Every row comes from one small tree of marks. Brackets hold a mark, then the marks that hang from it, in alphabetical order. Every link used is in the known rows. Which tree was each row made from?
Known rows:
{fofuz voduga}: [-37.1  -5.0 -49.7  42.2  13.5  -3.7   3.4 -18.7  11.5 -15.5 -18.9 -36.4
  43.0 -24.7 -16.1 -16.1  25.3   2.4 -21.4 -18.7   5.0  -9.4 -15.5 -12.1
 -46.5]
{konuzu fofuz nizon {suvab pebi}}: [-18.3  42.5 -66.9   9.3 -12.5 -24.0  14.7 -35.7  -3.0 -20.1  19.8 -43.5
  28.8  -5.6 -11.9  29.9   2.2 -15.6  -6.3  30.2 -15.2  11.1  20.8   8.6
 -37.7]
{nizon konuzu}: [-29.4   2.7 -53.4  20.2  10.2 -17.9 -33.7 -16.9 -20.1 -31.1 -20.8 -53.9
  42.4 -19.3  -2.6  -4.7  42.9   4.7 -25.4 -24.5  13.3  -2.2  14.5  -5.9
 -19.2]
{vafit {voduga {fofuz kiro} {suvab bazus pebi}}}: [ -2.5   8.2 -25.6 -37.2 -19.8  10.5   6.5 -25.6 -60.1  15.1  -5.4   7.8
  -4.7  25.5  34.9 -20.3 -28.7 -12.7   8.7 -44.2 -28.0  -2.5 -15.8 -28.6
 -57.0]
{pebi {fofuz {kiro vafit} {voduga suvab}}}: [-23.5 -39.8 -48.4  15.0  -1.0   7.1  39.4  -4.9   4.0   1.1  -5.1  10.0
  12.6 -12.3  -0.4 -47.8 -21.3 -10.7  -7.5 -42.5 -12.7  22.1  14.1 -19.0
 -44.7]
{fofuz {kiro vafit} pebi {voduga suvab}}: [-41.1 -10.4 -34.9  18.4   3.2 -27.0  24.4   8.5 -33.0  -5.4 -15.5   4.4
   9.1 -14.8 -13.5 -29.1 -31.0  -1.9 -12.6 -10.0  -5.8   8.5  -2.9 -30.0
 -46.5]
{vafit {voduga fofuz}}: [-13.2  -3.2 -70.8  11.0  16.4  11.3   5.1 -21.0 -13.8  -2.5 -37.8 -30.6
  48.2 -16.4   6.4  -2.7   2.1   8.0 -10.3 -38.6  -5.3  -8.3  -0.7 -14.2
 -52.9]
{voduga {fofuz {kiro vafit} pebi} {suvab bazus}}: [-19.0  -4.2 -31.9 -38.7 -23.4 -17.7  23.4 -12.8 -42.5  18.2   9.7  -5.2
   3.7  -9.4  11.2 -39.0 -56.2  -2.1  16.6 -34.9 -30.3  23.6   1.5 -31.1
 -44.3]
{nizon konuzu {pebi {fofuz kiro}}}: [ -4.3   3.4 -42.1  -0.9  19.5   3.4   7.5   1.4 -66.0  21.5   9.8 -12.4
  31.9   0.8  -0.4   1.8  45.7  -9.0 -28.2 -19.1   6.2  18.3   7.4 -19.1
   3.4]
{fofuz {kiro vafit} pebi {voduga {suvab bazus}}}: [-30.8   3.9 -12.6   9.6 -18.2 -13.5  37.0 -12.3 -24.1  -3.5   7.0   1.6
  -6.5  -8.5  -2.1 -44.8 -45.6 -16.0   5.3 -27.0  -7.6   9.9  -6.1 -28.8
 -40.4]
{suvab bazus {pebi {fofuz voduga}}}: [-13.4  12.8 -29.4   6.2  -5.4  27.6  49.7 -40.6 -20.4   5.7  51.2 -19.8
  35.2   8.0 -10.5 -32.6  25.8 -43.0 -16.1 -33.9 -20.6  -4.3 -25.0   3.3
 -14.7]
{konuzu fofuz nizon}: [-22.4  11.1 -74.1  18.4  -0.4  -4.2   9.6 -28.1  33.2  -8.1  -1.6 -62.0
  38.7 -31.7 -21.8  12.9  16.4  17.9   2.1   2.6   4.9   7.2  21.3  11.3
 -28.4]
{voduga suvab}: [-37.0 -18.1 -56.2  -1.4   0.6 -14.2 -39.6 -13.6 -17.6 -16.5 -39.3 -43.9
  28.3 -26.1  -0.2 -16.2  -9.2  29.9  -1.0 -36.8  -0.1   1.0   8.4 -12.8
 -53.1]
{konuzu {fofuz pebi} {suvab kiro}}: [-13.7  37.7 -61.1  21.5  -5.4 -28.4  34.1  -7.6 -26.1  13.6  17.2 -47.0
   9.1   6.5 -10.6  12.4 -38.9  -3.8  -4.7  24.8 -24.3  10.7  18.8 -21.0
 -49.1]
{suvab kiro {pebi fofuz}}: [-15.0  -6.6 -59.3   2.3  -1.3  23.2  18.4 -24.9 -45.8  35.6  49.8 -40.2
  24.5   5.2 -24.7  -2.8  13.0 -15.1 -24.1 -23.7 -24.4  18.3   5.5  21.1
 -26.0]
{vafit voduga}: [-22.8   2.8 -66.7  45.3  18.1  16.2  -3.4 -24.9 -10.6 -18.8 -38.0 -44.3
  36.8 -29.0 -11.4   7.1   8.5  12.9 -15.0 -32.9  17.1 -10.5   4.7   1.8
 -44.0]
{suvab bazus kiro pebi}: [-16.2  18.2 -27.8   7.8 -29.7  15.4   0.4 -48.7 -37.6  21.5  48.6 -54.8
  -2.1  -0.7  -8.8  -9.9  -3.9 -11.7  -4.6 -27.8 -16.0  16.2  -9.5  19.9
 -34.1]
{bazus {suvab {pebi {fofuz kiro}}}}: [-16.2 -27.2 -74.8 -28.8 -17.7   9.5   3.9 -23.9 -58.5  22.2  47.3 -13.7
  12.9   1.6 -20.5 -11.2   6.6  -1.9 -30.8 -23.3 -22.8   9.0  13.9  -9.6
 -25.4]
{fofuz {kiro {vafit voduga}} pebi}: [-24.0   6.6 -60.5  51.4  14.7   4.2  37.2  -6.6 -42.1  -2.3 -12.6 -15.7
  15.9 -31.5 -28.5  10.2 -17.0  -1.5 -19.5  -9.0  11.1   7.3   9.1  -1.4
 -33.1]
{pebi fofuz}: [-22.4 -18.1 -73.9  15.2  14.8  18.7  10.7 -21.4  -5.1   6.6   4.9 -45.4
  51.8 -25.7 -25.6 -10.2  23.6   5.7 -16.7 -34.3  -6.8   5.9   9.3   4.6
 -26.2]
{bazus suvab}: [-31.8 -24.2 -79.0  -4.6 -16.0  -9.0 -36.9 -29.9 -16.5 -16.5  -7.9 -54.1
  25.4 -33.1 -13.3 -14.1  -7.8  29.7 -15.8 -37.5   3.8  -0.3  22.3  -9.7
 -42.5]
{konuzu {nizon {pebi fofuz}} suvab}: [-12.0  22.5 -63.6  -1.2   7.6   8.0  14.8 -30.5 -23.5   9.7  15.1 -25.9
  50.2 -14.9 -21.1  23.8  -7.9 -15.0 -10.7  -9.1  11.0  24.6  32.6   1.5
 -27.7]
{fofuz kiro pebi {voduga suvab}}: [-43.0  -3.1 -31.7   5.4  11.8 -25.8   6.1  15.8 -43.3   6.8 -22.3   5.1
  15.6   5.5 -14.5 -19.3 -14.1   3.1 -16.7  -4.3  -5.7 -14.8 -16.6 -48.5
 -53.6]
{zufa {fofuz {kiro {vafit voduga}}}}: [ -7.3  -8.4 -50.8  58.8  14.5   0.3  34.0 -32.8   4.7  -0.4  -1.2  -7.5
  10.8 -48.8   1.9 -14.6   6.4   3.9  -8.8 -25.9  -8.8  25.0  20.1  -0.4
 -49.6]
{pebi {fofuz kiro}}: [-19.9 -23.8 -69.6  20.2  11.3  20.0  17.4 -12.9  -8.2  27.4  11.2 -22.2
  31.4 -17.6 -28.5  -7.0  20.0   6.4 -19.1 -22.5  -9.1  11.6   5.5  -8.7
 -35.5]

Write each row's tree:
[-21.4 -19.1 -64.8 -18.5  -8.8   8.3  19.4 -27.4 -41.0  -3.4  40.4 -15.6
  35.5   7.0 -13.6 -28.0  13.2 -22.5 -33.7 -33.0 -19.9  -7.9   3.7 -10.5
 -21.9]  {bazus {suvab {pebi {fofuz voduga}}}}
[  0.2  44.3 -24.0  27.6   5.4 -43.8  34.8   6.3 -32.3 -13.0 -13.1   1.8
   7.8  21.0  34.3   2.8  19.0 -25.2 -18.3  28.0  -2.8   8.7  -1.8 -55.7
 -28.1]  {nizon {konuzu {fofuz kiro voduga} suvab} pebi}
[-17.3  41.7 -32.6   5.3 -44.0   6.5   0.2 -65.0 -13.1   7.3  55.7 -43.7
  -4.8   9.1 -14.1  10.7 -38.0 -34.9  -0.1 -10.0  -5.8  24.1  27.1  19.7
 -50.5]  {konuzu nizon {suvab bazus kiro pebi}}
[-28.6 -13.4 -43.5  -0.9 -25.5 -10.1 -13.2 -24.4 -48.5  -0.4  10.9 -40.4
  -7.1 -15.8   2.6 -18.5 -34.2   3.8  -4.0 -33.5 -19.5  35.7  18.2  22.4
 -45.2]  {voduga {suvab {kiro vafit} pebi}}
[ -5.6  -1.4 -30.3  24.9  14.7   0.9  50.4   0.0 -41.1   3.5  14.8   7.3
  26.3  -5.7   5.6 -24.2  32.0 -33.1 -29.7 -23.5   7.1  30.6   7.3 -15.1
   4.7]  {nizon konuzu {pebi {fofuz {kiro vafit} voduga}}}
[-22.4 -21.4 -55.1  33.1  15.2  20.2  42.1  -7.6   6.3  20.4   8.9  -2.6
  32.8  -4.3 -23.7 -22.6  23.3 -12.3 -26.4 -19.5  -8.2   0.6  -8.5 -23.5
 -39.1]  {pebi {fofuz kiro voduga}}
[-20.9   3.2  -6.6   4.4 -41.5   2.9  22.3 -40.7 -26.5  -4.5  31.0 -21.9
 -20.6   4.1  17.3 -49.9 -46.4 -28.2   7.6 -47.4 -19.8  26.2  -0.2   9.8
 -43.2]  {fofuz {voduga {suvab bazus {kiro vafit} pebi}}}
[-24.5 -15.2 -46.7 -45.0  -7.8 -22.4 -20.0  -3.3 -61.6  22.3  -7.3  -1.4
  16.3  10.8  14.2 -12.2  -2.0   8.9  -8.2 -16.0 -38.7   8.1 -16.8 -30.7
 -61.3]  {voduga {fofuz kiro} {suvab pebi}}
[ -1.0  20.1 -41.1   4.7 -16.3  21.5  55.6 -34.4 -36.3  23.3  24.3 -30.0
   7.1  -6.1   4.3 -21.9 -60.9 -23.7   8.6 -46.9 -14.5  18.9  12.3   1.4
 -37.1]  {suvab bazus {kiro {vafit {voduga {fofuz pebi}}}}}
[-20.5 -32.6 -56.4 -22.4 -22.5 -10.9  -7.6 -17.3 -12.0  13.2 -13.5 -33.7
   6.2 -18.3  19.7 -37.8 -57.3  15.5  11.3 -53.5 -27.6  39.4  27.5  -4.8
 -64.8]  {voduga fofuz {suvab {kiro vafit}}}
[-17.1   8.6 -62.2   4.2  22.4   0.0  27.2   4.3 -54.6  26.6 -16.7  -3.0
  34.9   1.5 -11.7   9.1  -6.7  -0.6 -18.9  -7.3 -11.2 -12.6 -11.9 -35.7
 -49.0]  {vafit {voduga {fofuz kiro pebi}}}
[-17.3  40.7 -46.6  33.9  -1.2 -29.4  57.6  -2.0 -10.5   7.1  15.1 -26.8
   9.9  19.0  -5.8  -3.8 -35.0 -23.0 -10.8  27.0 -23.6  -0.3   4.7 -34.9
 -53.3]  {konuzu {fofuz pebi voduga} {suvab kiro}}
[ -5.7  33.0 -44.3  42.2 -16.0 -10.7  10.0 -35.0 -57.7 -38.9   5.7 -27.1
  -5.9  10.9  20.7   7.9 -23.9 -46.1 -26.9 -19.5   0.7  24.0  45.5  16.1
 -34.5]  {nizon {konuzu {suvab {kiro {vafit voduga}} pebi}}}
[-33.2  -4.3 -25.8  -0.2 -10.5 -10.7  -8.7 -13.3 -43.7   5.6   3.2 -19.6
   0.9  17.6   4.5 -23.6 -13.8  -8.8 -14.6 -23.9 -18.8   2.8  -9.9 -10.0
 -57.7]  {fofuz {voduga {suvab kiro pebi}}}
[-24.4  45.9 -71.4  11.6   1.7 -32.1  27.3 -18.0  -1.1 -12.9   9.8 -43.8
  38.6 -11.4 -27.5  27.8 -19.7  -8.0  -3.7  34.1  -4.0   1.7  30.0 -11.4
 -35.9]  {konuzu {fofuz pebi} nizon suvab}
[-31.2 -10.9 -28.9  11.9 -20.0 -11.3  10.0 -18.8 -34.4  -7.0   8.8 -19.8
  -6.0  -2.7   6.5 -34.0 -31.1 -14.3  -9.9 -31.0 -18.1  24.6   4.9   8.3
 -49.9]  {fofuz {voduga {suvab {kiro vafit} pebi}}}
[-27.4   0.5 -19.4  -6.3  11.4 -35.4  -1.5 -22.7 -32.7  -9.0   9.6  -2.1
  29.8  -5.1  17.1 -36.5  27.1  -9.4 -14.4 -17.9 -35.7  -3.7 -16.7 -21.8
 -53.3]  {zufa {fofuz {voduga {suvab pebi}}}}
[-23.9   0.1 -45.2  30.5  15.9 -30.5  33.6 -16.5 -25.9  17.7  32.3 -13.2
  22.2 -48.2 -23.6 -14.9  10.1   3.7 -15.8   4.4 -24.5  28.7   8.3  -9.7
 -34.8]  {zufa {fofuz {kiro vafit} pebi}}
[-34.6  17.2 -15.5  -7.5  -5.1 -13.2  10.5 -14.3 -31.7 -10.1  -5.3 -19.5
  21.9   2.9  -1.6 -37.6 -27.2 -11.0   3.0 -31.9  -4.6 -18.2 -17.5 -33.6
 -38.9]  {fofuz pebi {voduga {suvab bazus}}}
[-25.9   7.4 -42.4  17.8  24.6 -28.9  15.0 -10.1 -35.9  30.5  26.3 -13.5
  30.1 -27.3 -26.1  -4.0  27.8   9.8 -20.6  11.6 -23.8   5.4  -6.3 -27.9
 -41.7]  {zufa {fofuz kiro pebi}}
[-27.3 -10.4 -51.4 -50.1  -4.3 -24.2 -27.5 -11.7 -58.1   2.4 -13.3 -23.4
  37.3   1.2  16.7 -16.0   0.6   8.3  -6.3 -27.3 -36.5   2.7 -13.1 -17.6
 -52.1]  {voduga fofuz {suvab pebi}}
[-26.9   3.0 -29.8  44.4  19.9 -30.7  56.3 -11.1 -11.0  12.7  30.3   7.3
  24.0 -34.7 -19.0 -29.7  14.3 -15.6 -22.2   8.0 -23.6  17.1  -6.4 -23.6
 -39.4]  {zufa {fofuz {kiro vafit} pebi voduga}}
[ -3.7 -24.9 -79.3   2.3 -17.6  27.1  37.6 -31.1 -56.6   0.9  34.7  -2.3
   1.2  -9.4  -8.4 -12.7 -22.0 -17.2 -25.6 -41.7 -10.8  18.5  33.5   9.4
 -20.6]  {bazus {suvab {pebi {fofuz {kiro {vafit voduga}}}}}}
[-40.3   6.4 -41.3  35.3  20.0 -14.3  26.8   5.8 -29.0  12.8  -1.3  -7.2
  29.1  -6.4 -35.8  -3.5  15.2  -5.1 -30.7  12.1   0.1 -13.1 -24.1 -34.4
 -41.7]  {fofuz kiro pebi voduga}
[-13.2 -25.7 -26.3   6.9 -22.0  21.4  52.3 -26.3  11.0   3.3  17.5   7.5
  -2.7  -5.2   9.9 -64.6 -38.0 -23.3  10.2 -58.5 -14.2  23.7  10.1 -18.1
 -38.7]  {pebi {fofuz {kiro vafit} {voduga {suvab bazus}}}}
[-18.0   0.5 -21.4  -8.7 -46.0   3.0  -1.5 -44.9 -41.5   1.2  32.9 -42.3
 -22.1  -9.1  13.1 -35.2 -50.2 -10.7  13.1 -50.3 -20.9  38.0  13.9  23.2
 -38.6]  {voduga {suvab bazus {kiro vafit} pebi}}
[ -2.9   0.6 -40.2   6.7 -32.6  36.3  49.3 -53.4 -28.6  25.3  77.8 -43.1
   1.3  -9.1 -11.1 -30.3 -19.2 -34.2  -2.5 -46.8 -26.4  42.2  15.3  40.2
 -12.3]  {suvab bazus {kiro vafit} {pebi fofuz}}
[-15.2  -0.3 -37.4  17.9  16.9 -22.9  27.7  -8.2 -47.2   2.9  -7.9  10.7
   3.9 -26.5   6.5 -19.4 -29.1   3.6  -1.9 -21.8 -16.8  14.4  22.2 -23.0
 -49.9]  {zufa {fofuz {kiro {vafit {voduga suvab}}} pebi}}
[-23.7  -8.6 -31.7  41.7  19.2 -17.2  23.6 -20.2  16.6  15.5  10.3   0.6
  24.4 -23.8  -5.6 -28.3  38.1   0.1 -19.7  -4.6 -19.7   4.6 -13.9 -32.4
 -60.0]  {zufa {fofuz kiro voduga}}
[ -0.7  44.1 -35.7  12.3 -32.0 -16.0  37.1 -35.4 -20.9   2.4  38.2 -23.4
 -12.1  10.8  13.0   2.3 -11.4 -20.8   3.6  20.1 -34.3  13.9  -8.8 -17.9
 -43.9]  {konuzu {fofuz kiro} {suvab bazus pebi}}
[-12.9  -8.5 -26.8 -42.1 -38.0  -9.7  10.3 -31.4 -43.0  11.9  20.6  -4.6
  -6.2  -3.9  27.2 -38.4 -35.5 -10.5  13.5 -39.1 -40.3  33.0  -6.6 -11.2
 -46.9]  {voduga {fofuz {kiro vafit}} {suvab bazus pebi}}
[ -5.2  14.1 -31.4 -41.2 -15.1   8.8   0.0 -35.0 -57.4  -4.3  -9.7 -13.8
  16.5  16.8  36.8 -22.7 -26.5 -14.2  11.0 -55.0 -25.2  -8.7 -12.1 -14.8
 -47.8]  {vafit {voduga fofuz {suvab bazus pebi}}}
[-15.2  -7.3 -62.9  59.1  -4.0  24.5  20.1 -32.9  -4.6  -6.0 -14.1 -46.7
   3.8 -34.0  -8.2  -4.7 -33.0   3.4  -7.7 -44.4  11.8  24.5  31.2  25.4
 -47.1]  {suvab {kiro {vafit voduga}}}
[-16.1  27.4 -49.3  11.9  12.8 -36.0  20.4  13.8 -45.3   1.0   3.8 -30.5
  20.4   5.9  -6.3   8.2  33.3   0.0 -21.2  25.1  -7.3  -4.7   4.9 -32.2
  -5.3]  {nizon {konuzu {fofuz kiro pebi}}}
[-13.8  19.3 -27.2  -6.5 -14.8  13.5  -8.8 -38.5 -55.9 -21.7 -11.2 -27.3
   4.9   4.6  19.7 -13.5 -19.2  -9.3   5.0 -50.7  -3.5 -11.1  -6.5   0.6
 -39.6]  {vafit {voduga {suvab bazus pebi}}}
[-18.2 -30.9 -72.4  31.7   1.2  19.1  36.6 -19.3   2.6  13.7  17.2 -23.2
  24.4 -37.8 -25.4 -18.4   3.3   1.4 -15.0 -28.3  -9.8  33.6  20.3   8.6
 -27.8]  {pebi {fofuz {kiro vafit}}}
